Every row comes from one small tree of marks. The marks that hang from a mark follow it in brackets, in alphabetical order. Every link used is in the known rows. Which tree was each row made from?
In the rows, 128 means zero.
Known rows:
zenila[kopo[sifig[tivut]]]: [144 137 126 181 128 147 156 119 114 161 158 162 108 120 119 158 151  73
 188 126 110  81  92 144 129]
kopo[sifig[tivut]]: [128 135 117 151 114 155 147 136  93 191 127 168  99 126 119 154 162  78
 159 154 127  90 138 131 131]
mose[sifig]: [146 103 110 130 113 148 118 126  90 153 114 182 118 158 130 144 141 131
 165 122 156  68 158 101 131]
sifig[tivut]: [125 153 117 170 102 141 117 153  97 177 102 155 125  95 111 161 164  90
 151 145 120  66 161 128 128]
sifig[tivut zenila[kopo]]: [151 121 131 177 105 135 144 148 131 147 147 156 147  68 112 174 133  83
 158 113  98  80 104 127 131]
sifig[tivut[kopo zenila]]: [123 142 148 140 116 136  99 123 108 201 117  95 161  87 125 177 154  54
 120  74  89  85 129 122 131]
sifig[tivut[kopo]]: [124 148 125 166 120 122 105 143  91 200 111 125 137 100 130 171 166  66
 131  98  87  77 139 138 130]
tivut[kopo sifig[zenila]]: [152 109 149 122 135 136  97 126  89 196 134 137 160 137 142 157 132  84
 112  56  80 121 117 100 129]
bafep[sifig[tivut] zenila]: [ 97 159 118 151  84 144 108 122 163 106 136 162 123 125 119 142 123 123
  91 169 163  56 143 158 121]
zenila[kopo sifig[tivut]]: [125 174 124 244 114 139 138 119 141 152 154 133 141 116 112 162 155  89
 197 137  84  62  83 144 127]
bafep[sifig]: [108 154 121 157 116 159 118 119 137 112 129 183 119 153 123 140 116 140
 134 140 132  79 145 135 121]
bafep[tivut zenila]: [141 142 120 153 137 133  93 141 180  77 100 173 108 133 151 132 145 143
  84 151 150  59 141 164 129]
mose[sifig zenila]: [159  78 116  85 104 150 101 121 118 153 114 177 112 162 133 157 104 123
 171 127 156  90 163  87 135]
mose[bafep tivut[sifig zenila]]: [172 108 162  56 117 154  90  91  95 213 116  78 173 140 129 139 129 113
 166 107 135  97 188  93 146]
sifig[tivut[zenila]]: [127 148 140 143 100 155 111 133 114 176 106 124 149  81 107 166 150  78
 139 123 119  75 155 112 131]
bafep[tivut]: [147 145 116 167 148 140 106 145 138 104  94 160 122 120 139 148 152 127
 132 148 124  69 143 149 133]
mose[sifig tivut[kopo]]: [163  84 113  96 125 148 122  86  71 199 123 112 137 162 157 145 148  92
 157  96 133  63 136 115 158]
tivut[kopo[sifig] zenila]: [132 121 155 113 153 157 126  96 116 197 143 137 115 156 144 152 143  74
 126  59  91 123 109 117 132]
zenila[sifig]: [115 173 123 205 123 151 125 125 133 160 121 168 110 164 123 138 150 126
 162 138  99  85 131 124 128]
mose[tivut]: [153 136 117 128 121 168 129 115  96 176  99 145 117 133 129 133 152 106
 153 145 123  64 165 124 154]
mose[bafep kopo]: [143 122 137  92 106 114  97 173 127 187 109 168 123 136 137 158 126 152
 174 108 134  82 192  91 113]
tivut[sifig zenila]: [142 141 158 122 128 165  84 107  96 170 112 133 166 141 118 145 135  95
 139  82 118  97 144  89 125]

Which tree is each row?
[194  64 120  82 112 162 125  78 122 142 144 131 135 154 143 153  99 102
 207 120 146  64 118 102 157]
mose[sifig tivut zenila[kopo]]
[167 116 151 156 133 147 118 122 114 139 155 166 164 131 125 151 115 103
 157  75  96 101  97 104 126]
tivut[sifig[zenila[kopo]]]
[124 158 125 195 154 116  93 111 198 111 132 125 127 165 170 138 153 123
  85 122 102  73  84 176 131]
bafep[tivut[kopo] zenila[sifig]]
[108 169 124 213 119 125 119 122 114 206 133 106 143 126 130 167 171  71
 146 117  73  82 105 141 131]
zenila[sifig[tivut[kopo]]]
[128 166 157 209 133 161 129  88 170 130 157 135 147 145 117 149 126 109
 182  87  83  88  77 124 127]
tivut[zenila[kopo sifig]]
[168  60 126  50  96 120  92 130 131 176 118 162 110 162 144 160  96 156
 189 128 164 107 206  85 133]
mose[bafep sifig zenila]
[141  92 139 117 143 143 147 125 115 194 152 173  98 150 151 156 136  86
 118  79  87 137 109 118 136]
tivut[kopo[sifig[zenila]]]
[134 114 130 145 108 123 124 151 105 203 127 130 144  76 130 181 149  66
 112  94  84  97 129 121 136]
sifig[tivut[kopo] zenila]
[116 145 123 147 147 123  85 106 200  60 138 138 135 154 168 139 117 136
  57 125 136  69 100 187 126]
bafep[sifig tivut[kopo] zenila]
[152 141 131 139 145 136  71 124 150  93 106 148 147 154 148 125 142 131
  89 137 156  66 128 150 123]
bafep[tivut[sifig] zenila]
[148 128 158 145 147 168 145  91 143 140 164 162 116 148 129 147 126  91
 176  77 105 105  87 123 129]
tivut[zenila[kopo[sifig]]]
[119 153 134 172 120 148 110  99 197  55 168 190 125 163 132 125 100 148
 118 114 141  62 100 164 117]
bafep[sifig zenila[kopo]]
[180  65 113  51 101 169 116  95 102 171 111 134 118 158 142 149 111 107
 177 151 166  75 165  91 159]
mose[sifig tivut zenila]
[141 135 166 120 145 148  72  97  91 193 124 101 183 148 137 153 141  73
 122  37  87 105 118 100 125]
tivut[kopo sifig zenila]
[114 161 154 177 135 146 107  95 145 187 139 108 148 154 137 157 144  87
 134  67  67 104  97 117 131]
tivut[kopo zenila[sifig]]
[174  56 128 113  87 105 141 139 124 172 166 139 151  90 127 181 114 125
 200 113 145  84 147 108 130]
mose[bafep sifig[tivut zenila[kopo]]]
[172 122 135 158 142 106 101 118 223 104 151 119 132 147 153 166  98 147
 200 148  98 101 113 150 130]
mose[bafep[tivut] zenila[kopo sifig]]
[135 147 147 114 108 180 125  96 139 189 127  92 162 143 126 150 130 102
 172 124 118  66 109  84 139]
mose[kopo tivut[zenila[sifig]]]
[126 169 136 222 129 141 121 106 193 103 162 178 117 172 135 124 133 137
 143 111 109  66  83 152 121]
bafep[zenila[kopo sifig]]
[154 130 145 141 120 108 102 134 183 123 147 182 110 149 143 129 124 163
 143  96 131  79 161 147 120]
mose[bafep[zenila[kopo]]]
[163 127 152  91 123 185 101  81  80 191 110  91 174 140 122 134 138  81
 144 107 127  81 146  95 147]
mose[tivut[sifig zenila]]
[161  88 124 120  90  98 109 125 150 142 157 148 138 128 136 152 130 141
 172 121 174  52 151 136 123]
mose[bafep[zenila[kopo]] sifig[tivut]]
[158 142 169 152 142 161  95  93 117 142 143 126 183 138 118 149 123  91
 169  54 101  87  95 104 123]
tivut[sifig zenila[kopo]]
[150 132 140 137 161 119  58 114 142 117 119 117 160 158 168 136 145 105
  71  92 125  74 104 157 125]
bafep[tivut[kopo sifig] zenila]
[175  78 125 112 118 146 111 106 136 124 147 169 125 159 137 161  96 116
 200  98 139  82 118  97 133]
mose[sifig zenila[kopo]]
[158  96 155  53 142 131 113 138 169 154 132 124 133 134 159 168 120 135
 164 119 153 106 139 108 118]
mose[bafep[tivut[zenila]] kopo[sifig]]
[157 135 151 130 152 156  78 108 125 122 104 106 184 125 136 153 134 102
 126 111 129  87 120 119 127]
bafep[tivut[sifig zenila]]
[139 119 143  81  96 109  84 170 166 161 119 181 113 150 145 139 120 171
 129 110 161  71 190 105 110]
mose[bafep[zenila] kopo]
